Each row comes from the steps of one path. Every step used is in the known rows, and no mark comes twice. Write the path behind each row, first mark first.
Known rows:
bodus > papup > ruzipit > setun > dokik > benuz: -1.408 0.835 2.277 -2.168 0.419 -0.142 3.642 0.939 1.692 2.042 1.287 -0.152 -1.795 2.132 -4.193 1.507 0.896 -1.148 -3.229 -6.107 0.687 2.789 -5.230
dokik > papup > bodus > benuz > ruzipit: 3.592 -1.557 0.093 -3.134 1.160 -0.610 -1.257 3.058 1.389 0.654 -3.810 -1.216 -1.503 2.026 -2.784 1.916 -1.852 0.663 -1.052 2.607 2.830 0.630 -1.524
papup > bodus > benuz: 1.344 -3.124 0.963 -0.604 -0.797 1.274 1.791 -0.838 1.340 0.652 -1.013 -4.404 -1.291 2.124 -0.919 3.002 -0.546 0.807 -0.788 2.889 4.049 1.014 -2.209
papup > vave: -0.932 -1.834 2.576 -4.026 1.206 4.087 0.383 0.620 -1.625 -1.307 -2.839 -0.853 2.240 -0.805 -0.577 4.714 1.466 -3.024 0.299 -1.072 4.717 -0.460 1.498
bodus > benuz > ruzipit > papup > vave: 1.960 1.399 -0.550 -2.440 -1.543 0.907 0.123 3.015 2.483 -2.667 -3.219 0.865 0.660 2.111 -2.096 0.927 -4.043 -0.699 -2.220 2.882 1.254 -0.546 4.244
dokik > benuz > ruzipit: 1.569 -1.622 -0.124 -6.064 1.930 4.329 -1.561 -1.429 -2.541 0.807 -2.922 -0.152 -3.794 1.857 -1.882 4.647 -0.657 -2.128 -2.890 -2.582 5.477 1.351 1.795
bodus > papup > ruzipit > setun > dokik: -2.635 0.734 1.809 -1.120 -1.405 -1.503 4.693 0.354 0.986 0.829 1.158 0.802 -1.535 0.665 -2.513 1.512 1.481 -0.702 -1.154 -1.860 -1.627 0.285 -4.622
papup > bodus > benuz > ruzipit > setun: 2.714 -0.844 -1.867 0.026 0.323 -1.048 1.875 0.910 1.145 3.773 -3.956 0.466 -2.830 1.373 -1.017 1.315 -2.321 2.743 -0.626 2.871 0.204 0.295 -3.845
ruzipit > papup > bodus > benuz: 0.222 -0.526 0.215 -0.111 -3.175 -0.018 1.153 -0.791 2.841 -2.337 -0.626 -3.647 -2.755 1.466 -2.210 1.378 -3.177 1.892 -2.310 4.115 2.383 0.403 0.182
dokik > benuz > bodus > papup: -0.619 -1.611 -2.428 -3.044 -1.507 2.764 0.767 -1.664 2.495 0.866 -1.173 -1.748 -1.780 2.770 -1.045 5.963 -2.863 -0.784 -2.560 -1.072 4.196 -0.263 -2.710
setun > bodus > benuz > ruzipit: 2.744 -4.110 1.610 -0.503 -0.492 2.554 0.940 -1.071 0.693 1.559 0.191 -1.508 -3.469 3.404 0.518 6.897 1.275 -2.592 -3.666 3.927 0.436 -0.257 0.660
bodus > benuz > ruzipit > setun: 1.656 -0.709 -1.376 -0.809 -0.317 0.868 2.025 -0.319 0.553 2.866 -1.855 2.337 -4.857 1.903 -0.600 2.813 -0.246 0.795 -1.238 2.314 0.120 -1.830 -1.262
ruzipit > setun > dokik > benuz: -1.431 -3.354 1.204 -4.641 2.546 2.383 1.185 -2.230 -1.644 3.045 1.316 1.487 -2.432 0.732 -3.321 4.013 4.933 -3.999 -3.006 -5.145 2.032 -0.175 -2.631
bodus > papup: -2.642 -2.760 1.785 -1.556 -3.233 2.415 3.574 -1.309 1.392 -2.085 0.723 -2.174 -3.255 0.553 0.801 4.993 -0.805 -1.419 -1.474 1.356 2.779 -1.764 -0.938
benuz > ruzipit > setun > bodus > papup > vave: -0.184 -1.443 1.319 0.316 -1.414 0.794 2.748 2.830 2.800 1.588 -2.276 2.631 1.011 0.742 -0.755 5.398 -0.754 -2.129 -1.843 0.715 -2.371 -0.993 -3.153
dokik > benuz > ruzipit > papup: 0.244 0.410 -1.618 -5.125 0.427 3.265 -2.528 -1.469 -0.698 -2.265 -2.503 0.725 -5.451 0.955 -2.683 2.936 -3.319 -0.687 -4.416 -1.355 3.552 0.460 4.515
dokik > papup: -0.473 -2.767 2.328 -5.902 1.892 3.124 -1.084 0.297 -1.608 -2.088 -0.431 -1.104 -2.804 -0.721 -1.344 5.491 3.191 -3.536 -1.535 -0.118 3.764 -1.916 -0.277
ruzipit > papup: -3.058 -1.138 0.888 -3.161 -1.863 3.119 -0.256 -3.106 -1.449 -3.388 -0.047 -1.464 -4.399 -0.943 -0.874 4.543 -0.721 -1.687 -2.542 1.461 1.902 -2.363 4.065
benuz > ruzipit > setun: -0.117 -0.693 -2.305 -3.301 0.884 2.419 0.459 -1.711 -3.138 2.257 -3.311 3.259 -4.680 -0.210 -0.140 3.792 0.513 -0.822 -0.954 0.055 0.719 -2.166 -0.096
setun > dokik > benuz > ruzipit > papup: -0.319 -1.237 -0.361 -6.260 0.452 1.614 -2.181 -1.207 -1.605 -1.262 -0.265 2.104 -2.487 1.253 -3.998 1.480 -0.454 -3.757 -4.478 -2.413 2.700 0.877 4.029
dokik > papup > bodus > benuz: 2.085 -2.918 1.777 -2.735 0.558 0.191 0.033 2.275 1.724 -0.393 -0.966 -3.578 -0.947 1.279 -2.836 2.120 0.236 -0.083 -1.150 1.992 3.777 0.014 -3.191
bodus > benuz > ruzipit > setun > dokik > papup: 1.665 -1.785 -0.645 -4.371 1.448 -2.512 0.606 2.545 1.194 2.423 -0.500 4.101 -2.054 2.212 -4.086 1.370 3.771 -3.175 -2.757 0.897 -1.363 -1.937 -3.127
benuz > bodus: -0.773 -2.370 -2.891 -3.509 -0.407 3.409 -0.710 -2.773 -2.278 1.261 -2.465 -1.040 -1.024 0.672 0.220 6.814 -0.147 -1.237 -0.222 1.775 2.368 -2.543 0.818
benuz > bodus > papup > ruzipit > setun > dokik: -1.343 1.231 -3.112 -1.206 -1.690 -2.357 3.239 0.558 0.863 3.681 -1.038 0.999 -0.407 1.219 -2.325 2.385 -0.721 0.125 0.698 -0.539 -3.904 0.233 -5.191

Which path is each row?
-0.850 1.582 -2.050 -0.932 -2.474 0.510 1.936 0.015 1.723 0.218 -2.848 -2.585 -1.350 2.147 -0.404 4.439 -4.084 1.612 0.267 0.799 0.749 0.999 -1.909
benuz > bodus > papup > ruzipit
-0.040 1.983 0.964 -3.999 3.169 1.225 0.499 2.635 -1.605 0.333 -2.847 0.692 -3.801 -0.842 -2.416 3.569 2.728 -0.837 -0.665 -2.822 0.028 -0.138 -3.627
dokik > papup > ruzipit > setun
-1.968 -2.635 1.662 -5.655 2.142 0.054 0.196 0.577 -2.192 0.580 0.450 2.867 -1.264 -1.169 -3.066 3.004 6.689 -4.648 -1.793 -1.376 -0.273 -3.209 -3.059
ruzipit > setun > dokik > papup
1.663 -1.989 -1.054 -1.094 0.379 -2.819 1.931 0.467 0.813 5.290 -1.999 1.850 -0.053 2.305 -2.749 -0.638 0.023 0.138 -0.853 1.784 -0.699 1.275 -3.881
papup > bodus > benuz > ruzipit > setun > dokik
0.063 -4.070 -2.160 -6.041 2.068 2.444 -1.135 -3.096 -2.380 3.355 -0.650 -0.826 0.424 2.395 -3.029 5.210 2.607 -3.998 -2.140 -2.637 3.552 0.103 -0.243
setun > dokik > benuz > bodus
-0.687 1.815 0.711 -2.209 1.231 2.460 1.997 -0.411 -2.223 1.465 -1.601 -0.199 -4.247 -0.743 -0.794 3.842 1.020 0.127 -0.322 -1.689 0.791 0.668 -1.793
papup > ruzipit > setun
-1.353 -3.074 -1.792 -3.929 -0.985 1.222 1.126 -1.067 1.937 1.858 0.461 -0.753 0.823 3.164 -3.147 4.573 -0.141 -3.030 -2.466 -2.166 2.503 0.243 -3.033
setun > dokik > benuz > bodus > papup
-1.041 -0.821 -1.901 -2.113 -2.340 1.365 1.940 1.947 2.425 -0.519 -3.732 -0.943 3.951 1.424 -0.565 4.459 -2.959 -1.453 1.138 0.896 1.994 -1.604 -1.380
benuz > bodus > papup > vave
-0.870 -2.173 -1.140 -4.514 0.859 0.662 1.199 -1.159 -3.844 3.120 -1.820 3.892 -2.186 0.007 -2.043 2.655 3.006 -3.087 -1.316 -0.571 -0.729 -1.385 -0.073
benuz > ruzipit > setun > dokik
-0.767 -0.765 2.692 -0.112 0.786 2.526 1.981 -1.299 -1.445 2.568 0.583 -1.525 -3.215 -0.030 -0.392 7.277 3.256 -1.748 -2.284 -1.353 -1.359 1.171 -3.389
papup > ruzipit > setun > bodus
1.421 1.796 -0.685 -5.031 1.433 2.978 -2.561 2.366 -0.038 -2.761 -4.608 1.520 -0.041 1.259 -3.628 2.169 -3.338 -1.550 -2.427 -3.200 4.275 1.163 4.734
dokik > benuz > ruzipit > papup > vave
-0.960 -2.231 0.868 1.128 -2.292 0.497 3.285 -0.688 1.436 1.127 -0.264 1.942 -4.141 0.674 0.292 6.440 0.008 -1.649 -3.010 1.915 -2.625 -2.124 -3.272
benuz > ruzipit > setun > bodus > papup
0.628 -2.795 -0.010 -1.778 1.054 2.502 0.812 -2.254 -2.413 3.037 -1.708 1.750 -4.237 0.219 0.118 7.398 2.475 -2.202 -2.398 0.733 -1.467 -1.755 -1.127
benuz > ruzipit > setun > bodus
-2.400 -1.780 3.314 -2.041 -2.016 1.976 3.175 1.712 1.692 -2.324 -1.700 -1.188 2.254 0.558 -0.544 3.863 -1.166 -2.271 -0.038 0.165 3.897 -1.143 -1.082
bodus > papup > vave
-0.018 0.423 -1.197 -2.869 -0.052 0.409 1.418 0.825 1.770 2.154 -0.492 -2.228 1.075 3.615 -3.980 3.757 -1.734 -1.491 -1.867 -3.799 2.086 3.395 -3.147
setun > dokik > benuz > bodus > papup > ruzipit
1.485 -0.542 3.292 1.943 -0.300 1.167 2.973 -0.145 1.879 3.193 1.813 -2.001 -3.768 2.428 -0.616 6.440 2.958 -0.574 -2.959 0.807 -2.363 0.526 -4.252
papup > ruzipit > setun > bodus > benuz
-1.888 0.340 2.233 -0.972 -2.299 1.685 3.242 0.247 0.866 -1.884 -0.877 -3.272 -2.754 1.205 -0.548 3.801 -2.614 0.133 -0.701 -0.058 2.783 1.373 -1.318
bodus > papup > ruzipit
-1.365 -4.447 3.021 -7.066 1.546 1.462 -0.327 0.230 -2.872 -1.070 0.781 -0.071 0.006 -0.295 -3.018 3.866 6.062 -5.601 -1.785 -0.958 2.754 -1.608 -0.175
setun > dokik > papup
-0.510 0.362 -1.710 -3.993 -1.380 1.957 -1.334 -1.939 -2.022 -2.774 -2.459 1.182 -4.142 -0.225 -0.915 2.962 -3.465 -0.886 -2.079 2.313 1.658 -1.499 5.329
benuz > ruzipit > papup
0.563 -2.893 1.542 -2.447 1.372 -2.652 1.163 2.719 2.148 2.764 0.191 0.542 -0.194 0.980 -4.310 0.379 3.707 -1.841 -1.663 0.578 -0.573 -0.886 -6.406
ruzipit > setun > dokik > papup > bodus > benuz
3.050 -2.030 -0.424 -0.907 -0.848 0.329 1.011 0.392 0.248 1.930 -3.318 -2.235 -1.659 2.270 -1.176 1.869 -3.092 1.095 -0.634 3.619 3.225 1.792 -0.705
papup > bodus > benuz > ruzipit
1.875 -0.019 3.155 -0.117 0.945 0.268 1.690 3.355 2.643 1.874 1.529 -1.108 -3.805 1.777 -2.776 5.988 4.308 -1.882 -2.998 -0.251 -2.382 0.321 -5.371
dokik > papup > ruzipit > setun > bodus > benuz
-0.212 3.280 -3.135 -0.896 0.164 0.349 1.499 0.947 3.225 3.511 -2.621 -0.186 -2.732 2.510 -2.860 4.165 -3.693 2.007 -1.386 -3.325 -0.236 1.269 -6.073
dokik > benuz > bodus > papup > ruzipit > setun
-1.221 -4.456 2.885 -6.006 1.937 3.340 -0.002 -2.697 -2.131 0.432 1.494 -1.314 -0.505 1.332 -2.538 3.949 4.307 -4.773 -3.377 -4.285 5.072 1.484 0.341
setun > dokik > benuz
1.286 -2.369 0.225 -2.723 2.499 3.635 -0.663 -1.176 -0.781 4.090 -0.939 1.973 -4.638 1.318 -1.786 7.180 2.099 -2.775 -4.495 -2.769 0.551 0.280 -1.678
dokik > benuz > ruzipit > setun > bodus
-0.045 -2.221 -0.422 -6.222 2.427 -0.501 -0.791 1.640 -2.889 2.146 -1.715 4.707 -2.168 -0.327 -3.825 2.154 4.095 -3.755 -1.040 -1.158 -0.871 -1.756 -1.559
benuz > ruzipit > setun > dokik > papup
3.057 -3.319 0.597 -4.523 1.284 -2.025 -0.733 3.318 1.258 1.215 -2.328 0.219 1.367 2.460 -4.083 -0.167 0.796 -1.684 -1.755 1.824 1.705 1.580 -2.031
setun > dokik > papup > bodus > benuz > ruzipit
-2.310 -2.148 3.356 0.976 -2.159 1.361 4.309 1.731 2.935 -0.144 0.174 0.222 1.226 0.190 -0.597 6.600 1.865 -3.292 -1.678 -0.203 -1.305 -2.058 -4.532
ruzipit > setun > bodus > papup > vave
-1.650 -3.042 0.873 -4.940 2.979 -1.222 0.498 1.003 -1.524 2.263 -0.906 0.678 0.751 -1.513 -4.695 1.225 4.461 -2.341 -0.950 -1.942 0.319 -0.657 -5.269
ruzipit > setun > dokik > papup > bodus
-2.188 0.362 1.899 -3.669 -0.704 2.791 -0.291 0.707 -0.464 -4.405 -2.074 -0.813 0.991 -0.942 -1.586 2.741 -0.627 -2.824 -1.291 0.244 2.911 -1.039 3.889
ruzipit > papup > vave
1.077 1.025 -2.594 -3.919 3.327 0.570 -0.254 -0.586 -1.390 5.693 -1.697 1.070 -0.502 2.005 -4.687 3.436 2.195 -1.091 -1.255 -5.387 -0.486 2.597 -3.893
papup > ruzipit > setun > dokik > benuz > bodus
-0.806 2.860 -3.801 0.503 -2.167 -0.425 2.873 0.435 2.180 2.518 -2.692 -0.012 -2.475 1.302 -1.431 3.947 -3.273 2.255 0.401 -0.314 -1.990 -0.585 -5.214
benuz > bodus > papup > ruzipit > setun
1.251 0.483 -1.254 -1.455 -2.993 0.437 -0.229 -0.328 1.755 -1.989 -1.212 0.213 -4.901 2.063 -1.605 2.277 -3.404 0.118 -3.243 4.352 0.956 -1.528 4.236
bodus > benuz > ruzipit > papup
0.976 -3.262 0.912 -6.601 2.466 2.632 -1.062 -1.654 -3.126 1.973 -0.797 1.437 -0.933 1.772 -3.215 2.920 1.792 -4.595 -3.078 -3.211 4.605 1.954 2.048
setun > dokik > benuz > ruzipit
